Known rows, with every step that occurs
navina daniv fizem mugir: [-1.22  0.05  1.98 -0.40  1.41  2.74 -1.17  1.72 -2.30 -1.12  0.79  0.44
  0.79 -0.16 -1.69 -0.35 -0.56 -0.59  2.15  0.30  0.69  2.30  1.11  0.93
  0.72 -2.64 -2.73  0.94 -2.86 -1.76]
porebu daniv fizem mugir: [-1.85 -1.80  1.36 -1.04  3.96  3.93 -1.25  0.96 -1.16  0.17 -0.75 -0.58
 -0.66 -0.71  0.13  2.37 -1.66 -0.11  0.71 -0.40  1.45  1.07 -0.18  0.54
  1.53 -3.02 -2.71  1.38 -4.44  2.23]
navina daniv porebu: [ 0.98 -0.43  0.93 -1.25  0.42  0.70 -0.77  1.24 -2.22  0.09  2.08  2.91
 -0.59 -1.39  1.03 -0.97  0.41  0.48  0.81 -0.46  0.58  1.58  0.01  1.41
 -0.96  0.31  1.04 -1.40 -0.11 -2.10]
razom lebam mugir navina daniv fizem: [-1.85  1.96  0.02 -0.47 -3.04 -1.07 -1.37 -2.73 -0.56 -1.55  0.59  2.06
 -3.31 -0.44 -0.80 -2.58  0.28 -1.14  1.60  1.60 -0.89  0.81  0.93  0.83
  0.29 -0.51 -0.11  0.05  2.23 -1.90]
porebu daniv navina mugir: [ 1.26  0.41  1.12 -1.61  0.74  1.09  0.25  0.45 -0.39  0.47 -2.62 -0.51
 -2.05 -0.35  0.06  2.51 -0.86  0.78  2.35 -0.63  1.18 -2.84  1.39  0.68
  2.40 -1.15 -1.46 -0.77  0.92  3.72]
razom lebam mugir: [-0.99 -1.23 -1.98 -0.69 -0.48  1.13  2.95 -2.77  0.36  0.23 -1.29  0.13
 -0.95 -0.49  1.17 -0.53  0.32  1.13 -2.41  0.44 -0.72  1.31 -1.46 -1.00
  2.42  1.06  2.43  0.12 -2.26 -1.10]
nebur vanep: [ 0.03 -1.46 -0.03  0.73  1.40  1.77  1.05  2.04  2.27  1.19 -0.66  0.70
  1.34 -1.37  0.24  1.43  0.01 -0.05 -1.05 -1.98  1.37 -0.04  0.82 -0.62
  1.22  1.14  0.90  0.75  0.79 -2.33]
navina mugir poroz: [ 0.87  1.24  0.53  0.24 -1.26  0.11  0.92  1.23  0.08  1.64  1.27 -0.50
 -0.48  0.44 -1.69 -0.13 -2.33 -0.65  1.54 -1.00  1.48 -2.85 -0.58 -0.53
  0.49  1.63 -1.17  0.04  2.42 -0.41]
porebu daniv navina mugir poroz: [ 0.12  0.25  0.93 -1.03 -1.05 -0.29 -0.29  1.11 -0.59  1.05 -1.96  0.15
 -2.20  0.20 -1.15  1.54 -1.82 -0.18  2.73 -0.61 -0.05 -3.65  0.72  1.41
  1.49 -0.44 -2.57 -0.15  4.42  3.54]
razom lebam: [ 0.62 -0.49 -1.09  0.77 -0.23  2.26  2.33 -1.97  0.74  0.59 -1.38  0.11
 -0.39  1.04  0.90  0.30 -2.02 -0.11 -1.48 -1.43 -0.14  0.47 -0.39 -0.88
  2.29  2.16  1.54  0.13 -0.57  0.14]
mugir lebam: [ 0.86  0.21 -2.13  1.23  0.38 -0.64  1.09 -0.59  0.90  0.20 -0.25 -0.91
  0.20  0.39  1.92 -0.97 -1.24  0.78 -1.14  0.57  0.08  1.20 -0.27 -1.82
 -1.22  1.61  0.18 -1.45 -2.19 -0.65]
daniv navina mugir lebam razom: [-0.23  0.33 -0.75  1.39 -1.75 -1.79  0.48 -2.93 -0.79 -0.46 -2.72 -2.23
 -0.81  0.52 -0.62  1.23 -1.38  0.54  0.19  2.61 -0.15 -2.65  1.81 -1.34
  0.44  0.26 -0.85 -1.95 -1.32 -0.16]
razom lebam mugir navina daniv poroz: [ 0.75  2.42 -1.99 -1.60 -3.12 -0.99 -0.62 -3.99  1.03 -0.37  0.74  2.19
 -0.63  0.29 -0.31 -3.51  0.80 -0.84  1.66  1.05 -2.73 -1.21  0.67  1.72
  0.33  0.14  2.67 -1.56  0.54  0.72]
mugir vanep: [ 0.78 -0.37  0.39  2.20 -0.69  0.80  3.59 -0.39  1.73 -0.23  0.46 -1.44
 -0.65  0.22  1.53  0.56 -0.05  0.69 -0.68 -1.07  0.17 -0.23  0.45 -1.01
 -1.65  2.22  1.01 -0.89 -0.04 -1.85]
razom lebam mugir poroz daniv fizem: [-2.22 -1.18  0.55  1.01 -1.94 -0.57 -0.92 -0.67  0.84 -0.57 -0.16  0.13
 -1.12  0.50  0.08 -1.37 -0.42 -1.75 -1.60 -0.56 -2.03  0.15 -2.10  0.37
  0.86  0.66 -0.68  3.18  0.95 -1.20]
fizem mugir navina daniv porebu: [-0.34  0.71  0.29 -3.30  0.76  0.67 -3.66 -0.17 -2.42  1.48  3.19  2.64
 -0.71 -1.06 -0.70 -0.91 -0.99 -0.96  2.47  0.71  1.04  0.78  0.70  1.88
 -1.25 -1.34 -0.36 -1.07  1.07 -3.16]
lebam mugir poroz daniv fizem: [-1.75 -1.35  1.18  0.63  0.04 -1.49 -1.58  1.25  0.61 -0.40  0.73  0.62
  0.08 -0.05 -0.15 -1.75  0.90 -0.26 -1.01  0.34 -0.71  0.82 -2.50  0.15
 -0.31 -0.69 -1.29  3.20  0.33 -1.61]
poroz mugir: [ 0.53 -1.20  0.40 -0.08  2.78  1.06  0.25  0.54 -0.70 -0.33 -0.94  0.12
  1.18  0.17  0.33  1.33  1.64  1.77 -3.63 -0.96  0.37  2.26 -0.73 -1.85
  1.55 -0.11  1.92  1.07  0.22  1.16]
fizem mugir vanep nebur: [-1.40 -0.14  1.37  0.67 -0.33  0.58  5.23  1.25  0.93  1.00  1.29 -2.91
  0.50  0.21 -0.16  2.11 -1.01 -0.23  1.07 -0.90  2.12  0.30  1.75 -0.33
 -3.01  0.88  0.39 -1.05 -1.28 -1.51]
razom lebam mugir vanep: [-1.20 -1.12 -0.85  1.20 -2.62  0.18  4.61 -2.82  1.71 -0.44 -0.66 -1.65
 -2.18 -0.65  1.75 -0.13  0.44  0.51 -2.08  0.48 -2.32  0.42  0.05 -0.52
  0.13  2.89  1.97 -0.94 -0.77 -2.42]
mugir vanep nebur: [-0.48  0.51  2.05  1.24 -1.51 -0.99  5.73  0.87  1.91  0.17  0.75 -1.79
 -1.06  0.05  0.72  1.09 -0.59  0.29  0.76 -1.46  2.76 -0.35  1.67 -1.14
 -3.93  2.57  1.86 -1.51  1.58 -1.05]
daniv poroz mugir fizem: [ 2.09  0.05 -2.05  0.43  0.91  0.47  1.62  0.87  1.20 -1.30  0.80  0.26
  1.79 -0.03 -0.74  1.06  3.12  0.65 -2.65 -0.46 -1.89 -0.09 -1.85  0.28
 -0.46  0.62  3.52 -1.20  0.24  4.18]
porebu daniv: [ 0.82 -1.38 -0.61 -0.70  2.62  1.32  0.40  0.12  0.54  1.32 -1.95 -0.33
  0.14 -0.74  2.40  1.48  0.09  1.13 -0.35 -1.61  2.51 -0.32 -0.22 -0.77
  1.51 -0.42  0.08  0.02 -2.25  3.61]
daniv navina mugir poroz: [ 0.81  1.13  1.07 -0.14 -1.86 -0.34  0.89  1.00 -0.64  0.22 -0.17  0.48
 -1.27  1.22 -2.60  0.26 -1.62 -0.35  1.88  0.37 -1.12 -2.95  0.10  0.42
  0.87  0.54 -1.90 -0.59  5.71  0.34]
porebu daniv navina: [ 0.15 -1.70 -0.39 -1.03  2.01  1.02  0.20 -0.12 -0.48  0.13 -3.30  0.74
 -0.91  0.05  1.37  1.91  0.32  1.47  0.09 -0.39  0.28 -0.50  0.39  0.17
  1.77 -1.51 -0.66 -0.47  1.36  3.86]
poroz daniv navina mugir lebam: [ 1.73  1.36 -0.32  0.64 -1.32 -2.38 -0.42  1.58  1.16 -0.01 -1.29 -2.35
 -0.02  0.58  0.17  0.30 -0.58 -0.57  1.65 -0.06 -1.12 -1.67  1.22  0.28
 -0.41  1.05 -2.15  0.09 -0.26  0.05]

Rows
[ 1.36  0.46 -0.30 -1.54  2.47  0.26 -3.08 -1.38  0.84  0.32 -0.77  0.88
  0.37  0.23  0.89  1.18  0.39  0.39 -0.53 -1.24  0.17 -2.27 -0.07 -0.07
  0.69 -1.39  1.78 -0.12  1.63  7.18] : porebu daniv poroz mugir navina
[ 1.63  0.83  1.73  1.57 -0.77 -0.34  1.14  1.22 -0.26 -2.51  1.10 -0.81
  1.42 -0.04  0.34  0.12  2.96  0.22 -0.13 -0.99 -2.60  0.34  1.81  1.31
 -1.56  0.72  1.93 -1.50  0.72  1.74] : navina daniv poroz mugir vanep
[ 0.75  1.68 -0.68  0.39 -1.57 -1.15  1.10 -0.14  0.17 -0.39 -0.94 -1.23
 -1.54  0.53 -0.82 -0.05 -1.72 -0.02  1.96  1.56 -1.25 -1.38  1.24 -0.42
 -0.38  1.11 -1.42 -2.47  0.86 -0.42] : daniv navina mugir lebam
[-0.66  1.49  2.61  0.17 -0.06 -1.06 -3.46  0.29 -1.82 -1.71  0.59  1.76
 -1.10 -0.39 -1.18 -1.06  1.73 -0.44  0.35  0.17  0.79  1.92  1.57 -0.25
 -0.42 -1.59 -0.72  1.02  4.51  0.31] : poroz mugir navina daniv fizem
[ 1.64 -2.23  0.78 -1.13  2.21  0.71 -1.82  1.30  0.07  0.59  1.30  1.58
  0.06 -0.38  2.05  0.49 -0.05  0.03 -1.14 -1.96  0.76 -0.29 -1.74  0.67
 -0.77  1.14  1.18  1.05 -1.94 -1.65] : poroz daniv porebu
[-2.25 -0.79  1.40  0.53  0.98  2.40 -0.65  0.67 -1.16 -0.06  1.56  0.38
 -0.09  1.10 -2.43 -0.10 -3.05 -1.04  0.22  0.12 -0.39  0.88 -1.29 -0.14
  0.39 -1.42 -2.79  1.82 -0.31 -1.20] : daniv fizem mugir poroz
[-1.66 -1.04 -1.93  0.17 -1.88 -0.46  1.90 -2.41  0.21  0.87 -0.25  0.70
 -0.73  0.06  0.15 -1.80 -0.79  0.11 -2.27  0.60 -2.15  0.29 -1.91 -0.62
  1.60  1.69  1.51  0.52  1.33 -1.03] : razom lebam mugir poroz
[-0.44 -2.65  0.70 -1.51  1.98  1.02 -2.91  2.24 -1.32  2.06  2.38  0.77
  1.24  0.19  0.17  0.63 -1.96 -1.50 -0.87 -1.38 -0.61  0.12 -2.51  1.82
 -0.61 -0.02 -1.05  2.03 -0.66 -2.20] : fizem mugir poroz daniv porebu
[-2.17  0.10  0.51  0.74 -3.63 -1.40  7.03 -1.68  1.63 -0.17 -0.29 -1.77
 -2.12 -0.58  1.43  0.27  0.34  0.29 -1.02 -0.42  0.11 -0.04  1.31 -0.91
 -2.03  3.04  3.02 -1.60 -0.07 -2.05] : razom lebam mugir vanep nebur
[ 1.30  0.95  0.94 -0.92 -0.44  0.96  1.54  0.38 -0.48 -0.19 -0.64  0.05
 -1.26  0.74 -1.80  1.38 -1.21  0.92  1.94  0.22 -0.17 -1.99  1.07 -0.04
  1.85 -0.11 -0.39 -0.73  1.38 -0.12] : daniv navina mugir
[-0.67 -1.60 -1.49  0.09 -1.80 -1.11  0.11 -0.48  1.02  1.36 -0.98 -0.26
  0.96  0.41  1.27 -1.55  0.25 -0.85 -2.37 -0.86 -2.26  0.08 -2.24  0.35
  1.43  1.72  0.83  2.89  0.76 -0.87] : razom lebam mugir poroz daniv
[ 1.06  1.16  0.57 -1.73 -0.87 -0.83 -2.75 -0.53 -1.40  0.31  2.64  3.98
 -1.82 -1.02  0.49 -1.63  0.09 -0.40  2.18 -0.42  0.91 -0.35  0.62  1.35
 -2.14  0.32  0.58 -1.59  3.61 -2.82] : mugir navina daniv porebu
[ 1.41 -1.40  0.28 -0.37  1.04 -0.09 -0.49  0.98  0.76 -0.28 -1.88  0.23
  1.84  1.05  0.90  0.75  0.95  0.57 -0.28 -0.87 -0.75  0.20 -0.28  0.00
  1.10 -0.33 -0.66  1.61  1.12  0.65] : poroz daniv navina
[ 1.53  1.28 -0.40  0.90  0.32 -1.96 -1.61  1.13 -0.76 -2.09  0.13 -0.15
  2.45  0.07  0.43 -1.87  1.97  0.49 -0.56  0.40 -3.21  1.83  0.99  0.36
 -1.31  0.08  1.20 -1.70 -1.66  2.68] : navina daniv poroz mugir lebam
[ 0.15  1.40 -0.93 -1.31  0.27  0.48 -2.44 -0.04 -1.60  1.47  0.85  0.39
  1.96 -0.29 -0.75 -1.10 -0.44 -0.91  2.51  0.83  1.24  1.22  1.59  0.64
  0.08 -1.73 -1.58  0.08  1.14 -1.51] : fizem mugir navina daniv
[ 0.31  0.56 -0.87  2.04 -1.38 -1.22  1.29 -2.49 -0.29  0.83 -1.55 -3.17
 -0.02 -0.30  0.38  0.71 -1.65  0.73 -0.51  1.25  2.23 -2.44  1.03 -2.08
  0.62  1.32  0.45 -0.98 -4.42 -0.75] : navina mugir lebam razom
[-1.67  0.11  1.06  0.51 -1.48 -2.32  6.18  0.45  1.73 -0.26  0.93 -1.65
 -0.68 -1.42  1.04  0.18  1.74  1.72 -0.67  0.39  1.13  0.49  0.74 -1.28
 -3.34  1.55  2.57 -1.89 -0.08 -2.44] : lebam mugir vanep nebur
[ 2.30  2.96 -0.90 -0.59 -1.00 -0.69 -1.71 -1.13  0.76  0.00  1.69  1.89
  0.90  1.07 -0.37 -2.53  0.01 -0.83  3.28 -0.23  0.01 -1.58  0.97  1.29
 -1.37 -0.44  0.80 -1.48  2.02  1.36] : mugir navina daniv poroz
[ 0.53  1.15  0.37 -0.77  0.05 -1.56 -2.63  0.29 -1.61  0.05 -0.31  1.17
  1.11 -0.49  0.00 -0.75  2.66  0.63 -0.18 -0.32  1.19  1.89  1.37 -0.56
  0.21 -0.72  0.50  0.82  4.81  0.51] : poroz mugir navina daniv
[-1.44  0.95  0.54 -0.64  1.44  2.16 -1.68 -1.33 -0.01  0.02  1.36  0.79
 -1.01  1.10 -1.80 -0.02 -2.75 -0.86  1.59  0.61  1.45  0.17 -0.17 -0.58
  0.38 -2.10 -1.92  0.62  0.27 -1.39] : daniv fizem mugir navina
[-1.83 -1.99 -2.46  1.33  1.24  0.20 -0.15 -2.74 -1.09  1.03 -2.22 -3.07
  2.51 -0.06  0.50  0.58 -1.49  0.59 -2.67  2.33  0.93  0.95 -0.05 -2.09
  0.54 -0.50 -0.07 -0.07 -6.63 -0.66] : fizem mugir lebam razom
[-2.43 -0.45  0.38  2.30 -0.08 -0.49 -2.08 -1.23 -2.87 -1.02 -1.43 -1.93
  1.19 -0.65 -0.91 -0.49 -0.35 -0.67  0.12  2.88  0.04  2.13  2.24 -0.48
 -0.46 -2.04 -2.60  0.51 -6.20 -1.60] : navina daniv fizem mugir lebam razom
[-0.46 -0.35 -3.42 -0.03 -0.66 -0.94  3.69  0.01  1.45 -0.10  0.36  0.15
  0.26 -1.71  0.83 -0.21  3.57  1.63 -2.37  1.93 -0.04  1.45 -2.36 -0.17
 -1.05  0.58  2.29 -1.46 -1.17 -0.95] : lebam mugir fizem
[-0.36  2.38  1.51  0.44 -0.95 -0.50 -2.43 -0.58 -0.39 -1.08  1.55  2.55
 -1.83  0.37 -1.08 -1.93 -0.29 -0.81  3.22  0.31  1.44  0.16  1.32  0.47
 -1.11 -0.97 -1.07 -0.04  3.47 -1.37] : mugir navina daniv fizem
[ 1.50 -0.17  0.25 -0.28  2.62  1.54 -0.17  0.00  0.14 -1.11  0.30  0.48
  2.04  0.74 -0.51  0.66  1.23  1.15 -2.19 -0.64 -1.86 -0.22 -1.05 -0.66
  1.17 -0.11  3.12 -0.09 -1.36  3.80] : daniv poroz mugir
[-1.43 -1.04 -1.26 -0.21 -0.12 -0.92  1.10 -0.04  0.21  0.88  0.58  0.91
  0.48 -0.41 -0.02 -1.86  0.74  1.41 -1.83  1.36 -0.52  1.02 -2.79 -1.00
  0.36  0.15  0.65  0.34  0.94 -1.77] : lebam mugir poroz
[ 2.26  1.11 -0.77  0.23 -2.42 -1.32  1.18  2.58  1.64 -0.04 -0.79 -1.12
  0.09 -0.08 -0.41  2.10  1.77 -1.10  1.15 -0.33 -0.17 -2.35 -0.20  1.86
 -0.17  0.86 -1.22 -0.21  2.51  0.84] : poroz daniv navina mugir fizem
[ 1.68  0.95 -1.26 -0.76 -1.26 -0.48  2.18  1.64  0.68  0.10 -1.78 -0.86
 -2.14 -1.18 -0.24  3.26  1.14 -0.07  2.10  0.49  0.95 -3.26  0.88  1.83
  0.36 -0.10 -1.31 -1.95  2.12  4.70] : porebu daniv navina mugir fizem
[ 0.09  0.52 -0.34 -0.68  1.44 -0.19 -1.36 -1.02 -0.17  0.40 -0.04  0.58
  0.19  0.23  0.20  0.44  1.18  0.90 -2.19 -0.10  1.23  0.54 -0.39 -2.02
  0.81 -0.17  1.68  0.62  3.89  0.85] : poroz mugir navina
[-1.15 -1.43  1.73 -0.05  2.64  2.60 -1.79  1.91  0.24  0.02  0.10 -0.96
  1.90  0.86 -0.62  1.33 -1.06 -1.15  0.13 -1.07  0.60  1.43 -0.49  0.35
  0.91 -1.97 -2.74  3.16 -4.66 -0.87] : poroz daniv fizem mugir
[ 1.42  2.21 -1.13 -1.49  0.25  0.89 -2.66 -0.92 -0.01  0.76  1.93  1.11
  2.43  0.78 -1.69 -1.88 -0.84 -1.01  3.57  0.37 -0.44 -0.71  1.01  1.79
 -0.46 -2.19 -0.14 -1.04 -0.44  0.72] : fizem mugir navina daniv poroz
[-0.22 -0.60  2.13  1.63  0.16 -0.19 -1.98  1.99  0.91 -0.31  0.76  0.65
  0.02  1.23 -0.28 -0.60 -1.47 -1.46 -0.22 -1.94  0.31 -0.41 -1.72 -0.09
 -0.71  0.31 -2.16  3.28  2.02 -0.33] : mugir poroz daniv fizem
[ 1.89 -0.24  2.34 -1.25 -0.59 -0.43 -2.24  2.69 -0.21  1.70  2.86  0.82
 -1.24 -0.51  0.07  0.20 -2.32 -1.63  1.04 -2.12  0.75 -3.27 -1.84  2.00
 -0.83  2.12 -0.72  1.09  1.96 -1.55] : navina mugir poroz daniv porebu
[-1.77  0.08 -0.03  1.19  1.66  1.28 -0.35  0.03 -0.62 -0.90  0.56 -1.24
 -0.49  0.71 -0.95 -0.28 -2.93 -0.40  0.14  1.44 -1.00  2.34 -0.07 -1.07
 -0.96 -0.91 -2.29 -0.50 -4.43 -1.74] : daniv fizem mugir lebam
[-0.56 -1.36 -0.87 -0.02 -0.28 -2.10 -0.88  1.34  0.86  1.21  0.22  0.14
  2.23 -0.29  1.54 -1.75  1.59  0.42 -2.04 -0.18 -0.43  0.49 -2.96 -0.43
  0.13  0.05 -0.19  2.67  0.24 -0.80] : lebam mugir poroz daniv
[ 1.01  2.41 -1.70 -1.50 -1.45 -1.88 -1.58 -1.53  0.91 -0.48  1.54  2.23
  0.74 -0.50 -0.19 -3.70  1.91  0.60  2.54  1.92 -1.13 -0.67  0.09  1.19
 -1.20 -1.51  1.82 -1.80  0.22  0.30] : lebam mugir navina daniv poroz
[ 0.77 -0.52 -1.73  0.98  0.22 -0.19  1.94  1.49  0.07 -0.50 -0.53 -0.24
  1.13 -1.00  0.61  2.23  3.65  0.96 -3.89 -0.07  0.03  1.89 -1.52 -0.87
  0.20  0.96  2.18 -0.20  1.95  1.78] : poroz mugir fizem
[-1.43  0.88  0.49  1.32  0.48  0.32 -1.52  1.66 -1.92 -1.39  0.69 -0.70
  0.27 -0.11 -0.84 -1.54 -0.92 -0.91  1.95  1.46 -1.05  3.46  1.77  0.40
 -1.38 -1.74 -3.70 -0.45 -4.29 -1.90] : navina daniv fizem mugir lebam
[-2.31 -2.12  0.26  2.27  1.57 -0.23 -2.69 -1.09 -0.51 -0.02 -1.65 -3.65
  1.94  0.49  0.57  1.01 -1.24 -1.00 -1.76  1.14  0.89  0.70  0.08 -1.08
 -0.12 -1.37 -2.67  2.74 -7.22 -1.23] : poroz daniv fizem mugir lebam razom
[ 1.15 -1.26  0.34 -1.19  3.74  1.55 -1.23  0.47 -0.17 -0.44 -1.61 -0.17
  1.01  0.06  0.95  1.89  1.50  1.56 -2.14 -1.66 -0.55 -0.81 -0.53  0.24
  1.30 -1.08  1.99  0.36 -2.26  7.09] : porebu daniv poroz mugir
